What can hang from each mark:
S: K
X: P
F: S
W: G K
K: D E
D: G K
P: D X
E: K
H: D X
G: S X
M: S W

Known rows, with every way that one mark hangs from another:
W{G{S X{P}} K{D E}}: [-11  23  13  -4 -25  12   3 -11 -15  -4  -7   6  -2  -4  14 -11   0   8
   2 -19   2  -5  -5  34 -11  15]
G{X{P{D{K{E}}}}}: [-12  19  14  -3 -15   7  26  -1  -3  -9  15   6   0  -5  10   8  -1   3
   4  -4   3  -6   8  23  -9   7]
M{S{K}}: [ -6  18  11   0 -25  17  15   1  -1  -1  -6   0  10  10   7  -4  35   2
  -3   3   1 -14  -2  23 -12   5]
K{D{G{S X{P}}} E}: [-14  15  13  -6  -7  20   7  -5 -11  -3  -4   7  -3  -3  12   0  20   6
  -1 -20   2  -8  13  28 -10  16]
P{X}: [-10  16   7  -7  -3   5  21   2   1  -5   6  10   2   1  12  -1  37   2
   4 -10   2  -5   3  19 -11   8]
D{G{S X{P}} K{E}}: [-23  18  14  -5 -16  17  15  -2 -12  -4   1   4  -6  -7  22   4  24   2
  -5   1   3 -10   9  29  -9  11]
E{K{D{G{S X}}}}: [-11  15  10  -6  -4  20   6   0  -8  -1 -11  14  -4  -7   8  -4  34   7
  -1  -2   1  -9  11  21  -9  10]
X{P{D}}: [-12  18  11  -3  -9   1  25  -6   3  -8  15   1   4   4  -5  -2   8   2
   5 -15   5 -10   9  21 -14   3]
D{G{S}}: [-21  17   7  -3 -10   9   8  -5  -5   2  -6   5  -3   8   6  -7  42   4
  -6  -6   2  -9  10  24 -11  10]
F{S{K{D E}}}: [  2  12  13   3 -17  19   9   1  -5  -2  -8   9   2  11   8  -7  32   6
 -14  -3  -1  -7   9  23 -14  12]
M{S W{K}}: [-11  20  14   2 -31  13  18   2   1  -2  -5  -4   6  14  -7  -4  29  11
  -2 -20   1 -10  -6  24 -14   5]
P{D{G{S X} K{E}}}: [-15  16  12   1 -12   7  23   2  -7  -4  -2   9  -3  -2   7   2  44   5
  -5   1   0  -6  14  24  -8   9]
H{D X}: [-14  22  -3  -8 -22   7   9  -3   3  -7   7  12   0  12   7   3  19   8
  -2  17   2   3  11   9  -9  10]
K{D{G{X{P}}} E}: [-13  11  13 -10  -7  18  14  -2  -7  -7  -1  11  -1  -3  17   1  11   8
  -2 -18   3  -4  14  24  -8  13]
W{K{D{G{S}}}}: [-15  15   8  -4 -16   8  10   0 -11  -4 -13  12  -1   6   7 -12  48  10
 -12 -12   0 -11  12  26 -12  12]
K{E}: [-12  13  11   5 -11  12  11  -3  -2  -5  -4  11   3   6  20  -3   2   5
  -4  -7   0   5   4  19  -8  10]
K{D{G{X}} E}: [-11  10  12  -7  -8  15  12   0  -7  -5  -9  15  -1  -1  19   0  19  10
  -4 -12   1   0  15  21  -6  14]
E{K{D{G{S X{P}}}}}: [-13  16  11  -8  -3  21   9  -3  -8  -3  -4   9  -4 -10   6  -3  26   6
   2  -7   3 -13  10  23 -11   9]
W{G{S} K{E}}: [-15  20  10   4 -25   6   3  -9 -11  -3 -17   7   1   6  16 -19  15   7
  -5  -8   0   2  -8  29  -9  13]
G{S{K{D E}} X{P}}: [ -6  23  16  -2 -22  22   2  -4 -10  -1  -2   4   0  -2   9   4  27   0
   5 -11   1 -13   2  33 -14  15]
D{G{S X{P}} K}: [-25  22  10  -9 -17  12  17  -3 -10  -2   7   4  -7  -6  15   4  31   2
  -3   3   4 -17  10  29 -10   8]
E{K{D}}: [ -6  10  10   1  -5  18  11   2  -3  -8  -8  17   3  -3  11  -6  18   7
  -3  -4   0  -5   9  14 -10   8]
H{D{K}}: [-17  17   3  -3 -21   5  17   0   1 -10   6  15   0   8  14   0  30   7
 -11  21   2  -7  17  12 -10   8]
W{G{X} K}: [-13  26   9 -10 -29  -2   9  -7  -8  -2  -2  10  -1   1  16 -12  -4  10
   3  -2   4   1  -6  28  -7   7]

Rows:
[-12  29  11  -4 -12   5  13 -10  -4   1  16  -1  -2  -1  -8   4   7   1
  13 -13   4 -12   5  28 -14   9] => G{S X{P{D}}}
[ -7  29  14  -4 -22   7  12  -5  -4   0   9  -2   1   0  -7   3  36  -2
  11  -4   3 -17   2  32 -15   8] => G{S{K} X{P{D}}}
[ -1  14  16   2 -32  23  15   6   2  -2  -9  -1   8  14 -11   2  55   6
   0 -19   0 -17  -1  24 -15   7] => M{S{K{D}} W}
[ -8  29  12  -7 -26   3   9 -10  -5   1   4  -1   1  -1  -4  -6  26  -1
  13  -6   5 -14  -5  32 -12   6] => W{G{S{K} X{P{D}}}}
[ -6  11  15  -7 -20  17  11   6  -7  -5 -14  14   3   1  18  -1  51   7
  -7  -4   0  -5  10  25  -8  13] => S{K{D{G{X}} E}}
[-13  24  14   2 -15  11  19  -6  -7  -4  11   2  -2  -4   5   7  12   0
   6  -5   2 -10   5  28 -12  10] => G{S X{P{D{K{E}}}}}
[-12  14  11  -4  -8  19   5  -3 -11   0 -11  12  -3   1  13  -1  29   8
  -4 -13  -1  -4  13  25  -9  17] => K{D{G{S X}} E}
[-11   6   9  -5  -3  18  14   3  -3  -8 -13  16   1  -4  11  -8  34   9
  -7  -3   1  -6  13  15  -9   7] => E{K{D{G}}}
[-17  22  15  -8 -19  16   7  -3  -8   1  -4   0  -2  -1  13  -1  41   1
   1  -4   3 -12   4  32 -10  11] => D{G{S{K{E}} X{P}}}
[-16  24  10  -9 -22  10   5  -1  -7   4  -7   5  -3   3   8  -1  55   3
   0   4   2 -12   7  30 -10  10] => D{G{S{K} X}}
[-14  19   9  -9 -19   7   8  -1 -12  -2  -9  12  -3   2   8  -8  41  11
  -7 -11   1 -10  11  29 -11  14] => W{K{D{G{S X}}}}
[-19  20   0 -10 -25  10  20  -1   0 -13  16   7  -2   5  13   8  15   5
  -5  21   5  -7  11  12 -11   7] => H{D{K} X{P}}
[-14  20   8  -8 -20   8  18  -1  -2  -5   3  -2   1   5  -5   2  54   1
   3  -1   4 -12   5  24 -13   5] => H{X{P{D{G{S{K}}}}}}
[-20  13  12  -7 -16  12  20   3  -8  -6  -3  13  -4  -4  29   4  25   7
 -10   8   2  -2  13  22  -4   9] => D{G{X} K{E}}
[-20  15  11  -2 -10   5  28  -2  -4  -7   8   1  -2   0  -2  -2  42   1
  -3  -5   4 -19  15  25 -13   4] => X{P{D{G{S} K}}}
[-13  15  15   0 -12  10  22  -2  -3  -6  -2  -2   3   4  -3  -6  54   0
  -2 -12   3 -13   9  27 -13   7] => X{P{D{G{S{K{E}}}}}}
[ -9  12  16 -10 -19  19  13   3  -7  -7  -7   9   3  -2  16   0  41   5
  -4  -8   2 -10  10  27 -10  12] => S{K{D{G{X{P}}} E}}
[-18  11   9  -6 -14  10  30   2  -3 -13   7   4   0  -1  11   6  27   4
  -4   1   4  -3  10  17  -9   5] => H{X{P{D{G K{E}}}}}
[ -6  26  16   1 -21  12  13  -4  -5  -2   3  -1   2   0  -1   3  31  -1
   9  -7   2 -12   1  32 -14  10] => G{S{K{E}} X{P{D}}}
